What can hang from each mark:
M: B T
D: M
X: M
W: K Z
C: M
K: Q W X
Z: H W
Q: P
B: K Z

Known rows, with every way that one mark hangs from another:
D{M{B}}: [-0.087  0.767 -0.515 -2.576  0.594 -2.951  2.168 -1.549 -3.207  1.766
  0.555 -1.499  2.256  3.155 -0.033 -1.083  1.786  3.026 -0.157 -0.871
  0.899  1.679 -0.758 -0.776  2.793]
W{Z{H}}: [-1.718  3.316  1.478 -0.691  2.622  0.720  0.997  1.113 -2.746  3.145
  0.509 -1.339  2.987  2.796  0.379  2.213  3.864  1.066  0.753  1.370
 -3.055  2.011  0.481  0.553  4.327]
K{Q}: [-1.999  1.630 -0.652 -0.839  2.763 -3.438  0.581 -0.799 -0.695  1.151
  0.835 -0.703  1.982  1.745  0.631  2.551  1.925  2.171  0.452  0.991
 -1.543 -0.642 -1.953 -2.269  1.868]
D{M{B T}}: [ 0.221  0.189  0.199 -1.678  1.203 -2.368  3.594 -1.962 -2.764  1.372
  0.173 -0.787  2.888  3.484  1.801 -1.005  0.365  2.392 -0.428 -0.664
  2.495  2.911 -0.949 -0.462  2.898]
X{M{B T}}: [-0.273  1.194  1.899  0.574  0.663 -1.523  2.136 -0.540 -1.469 -0.398
 -0.288 -2.509  2.476  2.438  0.883 -1.283 -0.028  2.001 -0.044  1.245
  0.945  2.251 -3.206 -0.489  3.997]
K{Q{P} W{Z} X}: [ 0.310  2.526  0.677  0.801  1.388 -3.034  0.052  0.223  0.111  0.898
  2.171 -1.428  1.517  1.588  1.644 -0.264  2.851  1.047 -2.238 -1.031
 -1.222  0.597 -3.981 -2.100  2.772]
X{M{B}}: [-0.795  1.609  1.132 -0.561  0.369 -2.101  0.620  0.173 -2.019 -0.031
  0.245 -2.870  1.825  2.145 -0.928 -1.442  1.281  3.032  0.179  0.924
 -0.731  1.054 -2.851 -0.821  4.061]
B{K Z}: [-2.481  2.215 -2.023 -1.107  0.488 -0.175  2.326 -0.819 -0.036 -0.240
 -0.406 -0.296  4.047  2.534 -0.170  2.630  1.482 -0.540  1.789  2.677
 -0.403  0.466 -2.183  1.526  3.733]
W{K{Q X} Z}: [-0.888  2.172  1.379 -0.429  3.004 -2.902 -0.594 -0.518 -3.073  2.739
  1.356 -1.738  0.563  2.140 -0.070  1.704  3.224  1.091 -0.917 -2.917
 -1.873  1.431 -2.202  0.251  4.443]
K{Q{P} W X}: [-0.365  1.030 -0.760  0.838  0.592 -4.551  0.584 -0.826  1.261  0.302
  1.798 -2.001  1.716  1.142  2.015  0.000  2.670  1.095 -2.937 -0.414
 -0.468 -0.953 -3.996 -2.650  1.171]
M{B T}: [-0.505  0.226  0.441 -0.518  0.783 -1.455  3.592 -0.652 -1.260  0.443
  1.212 -1.426  2.999  2.925  1.253 -0.015  0.342  2.161 -0.313  0.615
  1.944  1.851 -2.351 -0.048  3.391]
B{K{X}}: [-2.340  1.310 -0.465 -0.437  0.057 -2.096  1.223 -0.942 -0.454  0.888
  1.640 -1.746  3.039  1.878 -0.257  0.483  2.791  0.856 -0.364  1.064
 -1.969  2.080 -1.909  2.846  2.489]
W{K{Q}}: [-1.999  0.419 -0.878 -0.078  2.680 -3.386  1.050 -1.450 -2.073  2.118
  0.058 -1.022  1.636  1.532  0.341  2.797  1.757  1.598 -0.639 -1.055
 -0.860 -0.529 -2.271 -1.412  2.537]
C{M{T}}: [-1.808  0.384 -1.504 -0.093  2.610 -1.604  4.221 -1.413 -1.961  1.147
 -0.814 -0.370  3.182  1.869  1.106  1.836  0.105  1.039  0.147  1.688
  1.662  1.144 -0.928 -0.519  2.093]
B{K{W}}: [-1.253  0.473 -1.437  1.489 -0.521 -1.060  3.330  0.936 -0.181 -0.599
  0.423 -0.460  4.367  1.097  0.615 -0.596  0.698  1.641  0.374  1.999
  0.225  1.519 -2.788  1.107  2.204]
M{B{Z{W}} T}: [ 0.232  1.013  0.325 -1.271 -0.652 -0.672  2.878 -0.447 -1.356  0.424
 -0.807 -0.787  3.776  3.531  2.899  1.756  1.330  0.343  2.453  1.898
  2.094  0.224 -2.376 -0.642  4.005]
D{M}: [-1.069  0.796 -1.440 -1.641  1.880 -2.995  2.165 -2.011 -2.907  2.655
 -0.178 -1.539  2.762  2.880  0.429  1.068  2.319  2.486  1.263  0.672
 -0.234  1.487  0.165 -0.714  2.025]
X{M}: [-1.689  1.840  0.398  0.413  1.559 -2.220  0.681 -0.435 -1.777  0.998
 -0.416 -2.985  2.424  1.763 -0.513  0.544  1.759  2.359  1.613  2.559
 -2.005  0.954 -1.917 -0.976  3.019]
C{M{B}}: [-1.105  0.803 -1.013 -2.091  0.980 -1.846  2.828 -0.161 -2.309  0.608
  0.199 -0.883  2.031  2.092 -1.260 -0.295  0.778  2.362 -1.096 -0.242
  1.186  0.368 -1.590 -0.535  3.193]
K{W X}: [-0.749 -0.208 -0.298  0.806 -0.076 -2.744  2.305  0.585 -1.210  0.784
  1.497 -3.137  2.630  1.655  0.707 -0.394  2.761  2.025 -0.005  0.195
  0.965  0.927 -2.381  0.130  2.805]
K{Q{P} X{M}}: [-1.402  2.895  0.841 -0.079  1.653 -4.757 -1.956 -2.263  0.604  0.702
  0.925 -3.188  0.787  1.380  0.879  0.249  2.964  0.844 -2.500  0.702
 -3.481 -0.513 -3.665 -2.515  1.877]
B{K{Q W X}}: [-1.146  1.419 -0.045  0.790  0.141 -3.215  0.833  0.206  0.364 -1.404
  1.308 -0.387  2.324  0.449  1.141 -0.672  1.626  0.746 -1.421 -0.182
 -0.843  0.548 -3.643  0.768  1.874]
M{B}: [-0.945  0.565 -0.051 -1.249  0.477 -1.921  2.172  0.124 -1.371  1.109
  1.484 -1.903  2.543  2.740 -0.456  0.067  1.561  2.952  0.063  0.214
  0.382  0.807 -2.268 -0.368  3.480]

Rows:
[-1.775  1.388  0.908 -0.559  1.563 -2.171 -0.101 -0.753 -2.940  3.175
 -1.672 -0.929  2.537  1.194  2.425  3.320  4.242  0.384 -0.154  0.117
 -3.623 -0.901 -0.342 -1.083  1.586]  Z{H W{K{Q}}}
[-1.053  1.067 -1.040 -1.838  1.311 -0.546  4.383 -1.075 -1.699 -0.834
 -1.244  0.098  2.816  3.079  0.523  1.364 -0.645 -0.241  0.005  0.447
  4.171  0.033 -2.194 -0.606  4.394]  C{M{B{Z} T}}
[-1.294  1.224 -1.167  0.260 -1.087 -0.778  2.312  0.290  0.116 -1.227
  0.239 -1.307  3.548  2.036  0.461  0.254  2.059 -0.790  0.637  0.983
  1.413  0.620 -3.340  2.008  4.069]  B{K{W X} Z}
[-0.388  1.948  2.293 -0.815 -0.137 -1.396  1.235 -1.187 -1.304 -1.153
 -0.276 -3.092  1.763  3.320  0.621 -0.660  1.371 -0.383  0.163  0.347
  1.893  1.509 -3.564  0.272  5.905]  K{X{M{B{Z} T}}}
[-1.661  3.163 -1.004 -1.399  0.295 -1.656 -0.166 -0.643  0.075 -0.438
 -1.450  1.259  3.303  1.756  2.101  3.373  2.107 -0.659  2.501  2.845
 -2.461 -1.241 -2.462 -0.327  2.169]  B{K{Q} Z{W}}
[ 0.919  0.062 -0.414  0.190 -1.046 -1.471  4.757 -0.784 -1.587 -1.132
 -0.432  0.410  4.523  2.080  2.578 -3.491 -1.010  1.552 -1.122 -0.666
  3.474  3.763 -2.550  1.239  2.466]  D{M{B{K{W}} T}}
[-1.811  2.543  0.895  0.465  0.178 -0.642  1.239 -1.745 -0.144 -1.486
 -1.006 -1.733  3.259  2.511  1.160  0.674  0.967 -1.920  1.014  2.365
 -0.247  2.222 -3.074  2.402  4.611]  B{K{X{M{T}}} Z}
[-1.644  2.364  0.296 -2.694  0.325  0.567  1.677  0.272 -1.487  0.637
 -0.313 -1.452  2.789  3.410  0.060  1.973  3.138 -0.297  0.008  0.667
  0.274 -0.535 -1.077 -0.074  4.886]  M{B{Z{H}}}
[-0.653  3.435  1.765  0.285  2.268 -0.549  0.602  1.932 -1.879  0.957
  0.157 -0.103  2.405  1.378  1.719  1.321  3.107  0.844 -0.166 -0.064
 -1.716  0.803 -1.419 -1.686  3.544]  K{Q W{Z{H}}}
[-0.612  2.534  1.345  0.703  1.317  0.689  2.090  2.337 -2.335  1.871
  0.233 -1.471  3.524  2.025  1.122  0.590  3.235  1.094  0.687  0.847
 -0.963  2.029 -0.675  0.014  4.185]  K{W{Z{H}}}
[-0.194  3.626  0.957  0.642  2.036 -0.764  0.545  0.965 -0.039  1.386
  0.511 -0.362  2.788  1.393  2.435  0.932  3.002  0.174 -2.253  0.062
 -2.152  0.242 -2.321 -2.837  2.388]  K{Q{P} W{Z{H}}}
[-1.675  2.920  2.685 -0.856  3.001 -1.414 -0.908 -0.284 -3.468  3.369
  0.705 -1.547  0.836  1.979  0.741  2.294  4.725 -0.173 -2.082 -3.000
 -3.288  1.496 -0.727  0.838  4.413]  W{K{Q X} Z{H}}
[-3.099  3.077 -1.024 -1.422  0.618  1.344  1.842 -0.408 -0.323  0.168
 -1.092 -0.022  4.252  2.499  0.542  3.274  2.980 -2.051  0.767  2.809
 -2.043  0.613 -0.758  1.974  3.672]  B{K Z{H}}
[-1.810  2.310 -2.160 -2.632 -0.135 -0.053  2.875 -0.431 -1.022 -1.469
 -1.084  0.969  3.043  2.244 -1.331  0.470 -0.042 -0.403 -0.505  0.598
  1.608  0.196 -2.490  1.401  4.057]  C{M{B{K Z}}}
[-1.690  0.304  1.278 -0.600 -0.166 -1.647  0.504 -0.796 -3.609  4.583
 -0.747 -3.583  2.766  1.887  1.845  1.916  5.870  0.271 -0.255 -0.329
 -3.186  0.923  0.248  1.761  2.552]  Z{H W{K{X}}}
[-0.238  0.982  2.928  0.289  0.136 -2.404  1.213 -0.983 -1.692 -0.266
  0.705 -3.568  1.620  2.471  0.781 -2.151  1.258  1.531 -1.011 -0.026
  0.428  2.755 -3.211  0.642  4.238]  K{X{M{B T}}}
[-0.888  0.378  0.774 -0.456  0.780 -4.429 -0.662 -1.477 -2.785  2.925
  0.006 -2.227  1.355  1.364  1.923  2.181  3.983  1.246 -0.079 -1.356
 -2.448 -0.474 -1.971 -0.523  1.916]  Z{W{K{Q X}}}
[-0.784  2.843  1.928  0.374  0.800 -2.148  0.673 -0.706 -0.085 -2.528
 -0.415  0.390  2.184  1.187  1.623 -1.603 -1.316  0.754 -1.437  0.877
 -0.911  2.000 -4.214  0.251  3.090]  X{M{B{K{Q}} T}}
[-0.140  1.315  0.894 -0.806 -1.135 -1.260  0.570 -0.555 -3.320  0.710
 -2.616 -2.740  2.178  2.613  0.029  0.215  1.981  0.802  1.889  0.232
 -0.054 -0.231 -3.095 -0.448  5.114]  X{M{B{Z{W{K}}}}}
[-0.765  2.235 -1.558 -3.302 -0.483 -1.121  2.301 -1.729 -1.933 -0.380
 -0.784  0.348  3.271  3.473 -0.280 -0.447  1.043  0.320  0.374 -0.077
  1.232  1.542 -1.854  1.305  3.989]  D{M{B{K Z}}}
[-0.453  3.428  2.756  0.104  1.847 -1.279 -0.437  1.692 -1.719  1.220
  1.166 -1.318  1.545  1.492  1.796  0.381  4.179  0.272 -1.241 -1.261
 -1.955  1.028 -1.352 -0.468  3.927]  K{Q W{Z{H}} X}
[-1.687  1.487  1.384  0.395  2.155 -4.382 -1.386 -1.746 -2.581  1.298
 -0.271 -3.181  0.036  1.015 -0.253  0.725  2.442  0.951 -1.222 -1.619
 -2.204  0.117 -2.964 -0.688  3.350]  W{K{Q X{M}}}
[ 0.699  1.577 -0.710 -3.679 -0.696 -2.089  1.412 -1.516 -3.385  1.658
 -1.389 -1.017  2.901  3.786  1.534  0.492  2.671  1.447  2.569  0.373
  0.973  0.105 -0.889 -1.142  3.452]  D{M{B{Z{W}}}}
[-0.161  1.946  0.468  1.543  0.492 -4.752 -0.827 -0.941  0.907 -0.548
  0.432 -2.997  1.227  0.518  1.474 -1.544  2.411  1.012 -2.546  0.247
 -1.565 -0.701 -4.677 -3.212  1.729]  K{Q{P} W X{M}}
[ 0.217  2.059 -1.112 -3.250 -1.563 -1.411  1.540 -1.359 -2.346  0.348
 -1.887  0.354  3.893  3.258  1.544 -0.393  1.945  0.601  1.970  1.039
 -0.083  1.189 -1.289  1.084  3.053]  D{M{B{K Z{W}}}}
[-1.537  1.304 -2.166  0.587 -0.533 -0.050  3.385  0.567  0.288 -1.444
 -0.757 -0.144  4.454  2.048  0.493  1.062  0.688 -0.193  1.668  2.423
  1.681  0.123 -3.165  0.826  3.538]  B{K{W} Z}
[ 0.127  3.572  3.018  1.176  1.688 -3.070 -1.448  1.213 -1.946 -0.259
  0.574 -2.334  0.458  1.025  0.569 -1.440  2.225  1.604  0.059 -0.630
 -1.630  1.368 -3.530 -1.530  4.530]  K{Q W{Z} X{M}}
[-1.664  1.993  2.320 -0.646  1.857 -0.070  0.656  0.063 -4.015  4.200
  0.697 -2.873  1.800  2.760 -0.029  1.624  5.183  0.038 -1.247 -2.029
 -2.573  2.730  0.011  2.367  4.783]  W{K{X} Z{H}}
[-1.876  0.312  0.105 -0.514  2.249 -4.058  0.182 -1.693 -2.057  2.173
  0.944 -2.149  0.746  1.551  0.074  2.043  2.987  1.103 -1.603 -2.182
 -1.134 -0.115 -2.372 -0.227  2.937]  W{K{Q X}}
[-0.757  1.500 -2.295 -1.254 -0.938  0.073  3.946  0.921 -0.814 -2.674
 -1.338  0.958  3.701  1.409 -0.651 -1.306 -0.722 -0.206 -0.613  0.339
  3.510 -0.093 -3.689  0.883  4.150]  C{M{B{K{W} Z}}}
[-1.210  2.111  0.468 -0.178  3.518 -2.175  0.464 -0.267 -3.072  2.554
  0.479 -0.422  1.291  1.944 -0.009  2.515  1.888  1.698 -0.114 -1.680
 -1.506  0.943 -2.031 -1.017  4.274]  W{K{Q} Z}
[ 1.024  1.603  1.512  1.489 -0.613  0.830  3.944  1.954 -0.967 -1.381
  1.048  0.571  4.195  2.038  1.808 -2.746 -0.807  1.411 -0.558 -0.226
  2.219  4.401 -3.875  1.956  4.676]  M{B{K{W{Z}}} T}
[-1.052 -0.667  0.287 -0.227 -0.151 -3.145  0.901 -1.209 -3.243  3.879
  0.121 -3.566  2.288  2.133  1.061  1.261  4.471  1.371  0.739 -0.542
 -1.789  0.807 -1.381  1.056  2.491]  Z{W{K{X}}}
[-1.122  1.457  0.394 -1.492 -0.924 -0.503  2.616 -1.240  0.120 -1.494
  0.793 -0.810  3.155  3.336  1.199 -0.057  0.901 -1.304 -0.702  0.159
  2.067  2.191 -3.673  3.093  4.961]  M{B{K{X} Z} T}
[-1.694  0.415  0.976  0.736  0.872 -2.940  0.251 -1.441 -3.096  2.210
 -0.138 -4.527  1.219  1.737 -0.908  0.077  2.970  1.426 -0.522 -0.643
 -1.474  1.381 -2.314  0.926  3.824]  W{K{X{M}}}
[-0.910  1.609  0.728 -0.488  0.940 -2.010  2.012 -0.743  0.360 -1.717
  0.825  1.303  2.889  1.635  2.093 -0.337 -0.809  0.742 -1.698  0.070
  0.183  1.822 -3.561  0.573  2.498]  M{B{K{Q}} T}
[-0.769  0.821  0.303  0.571  1.025 -4.104  0.667  0.122 -0.556  0.009
  1.411 -1.826  1.312  1.137  1.270  0.231  2.486  1.543 -0.761 -0.577
  0.267 -0.366 -3.138 -1.513  2.451]  K{Q W X}
[-1.691  0.370  0.544 -0.336  0.477 -0.745  1.556 -0.465 -3.445  4.278
 -1.700 -2.301  3.727  1.805  1.987  2.657  4.471  0.812  0.774  0.873
 -2.835  0.476  0.369  0.538  2.226]  Z{H W{K}}
[-0.825  2.234  0.642 -0.305  2.521 -3.163 -0.571 -1.603 -1.306  3.089
  1.599 -1.978  0.825  2.135  0.514  1.458  3.480  0.408 -3.162 -2.758
 -2.346  0.851 -3.102 -0.954  3.385]  W{K{Q{P} X} Z}
[-1.590  3.139 -0.633 -2.496  0.370 -1.380  0.695 -0.541  0.331 -2.162
  0.316  1.250  2.493  2.253 -0.017  1.265  0.586 -0.178 -0.363  0.101
  0.070 -0.573 -3.860 -0.052  4.123]  M{B{K{Q} Z}}
[-0.976  2.483  1.222  1.732 -0.128 -3.516 -0.659  0.121 -0.060 -2.097
 -0.139 -1.263  1.870 -0.027  0.810 -1.996  1.164  0.751 -0.950  0.616
 -1.878  1.003 -4.374  0.259  2.562]  B{K{Q W X{M}}}
[-1.767  2.588  0.543 -1.335 -0.183  1.969  3.271 -0.400 -0.189 -1.174
 -1.018  0.439  4.502  3.105  1.953  1.246  1.059 -2.204 -0.873  1.486
  0.857  1.912 -1.920  2.506  4.629]  M{B{K Z{H}} T}
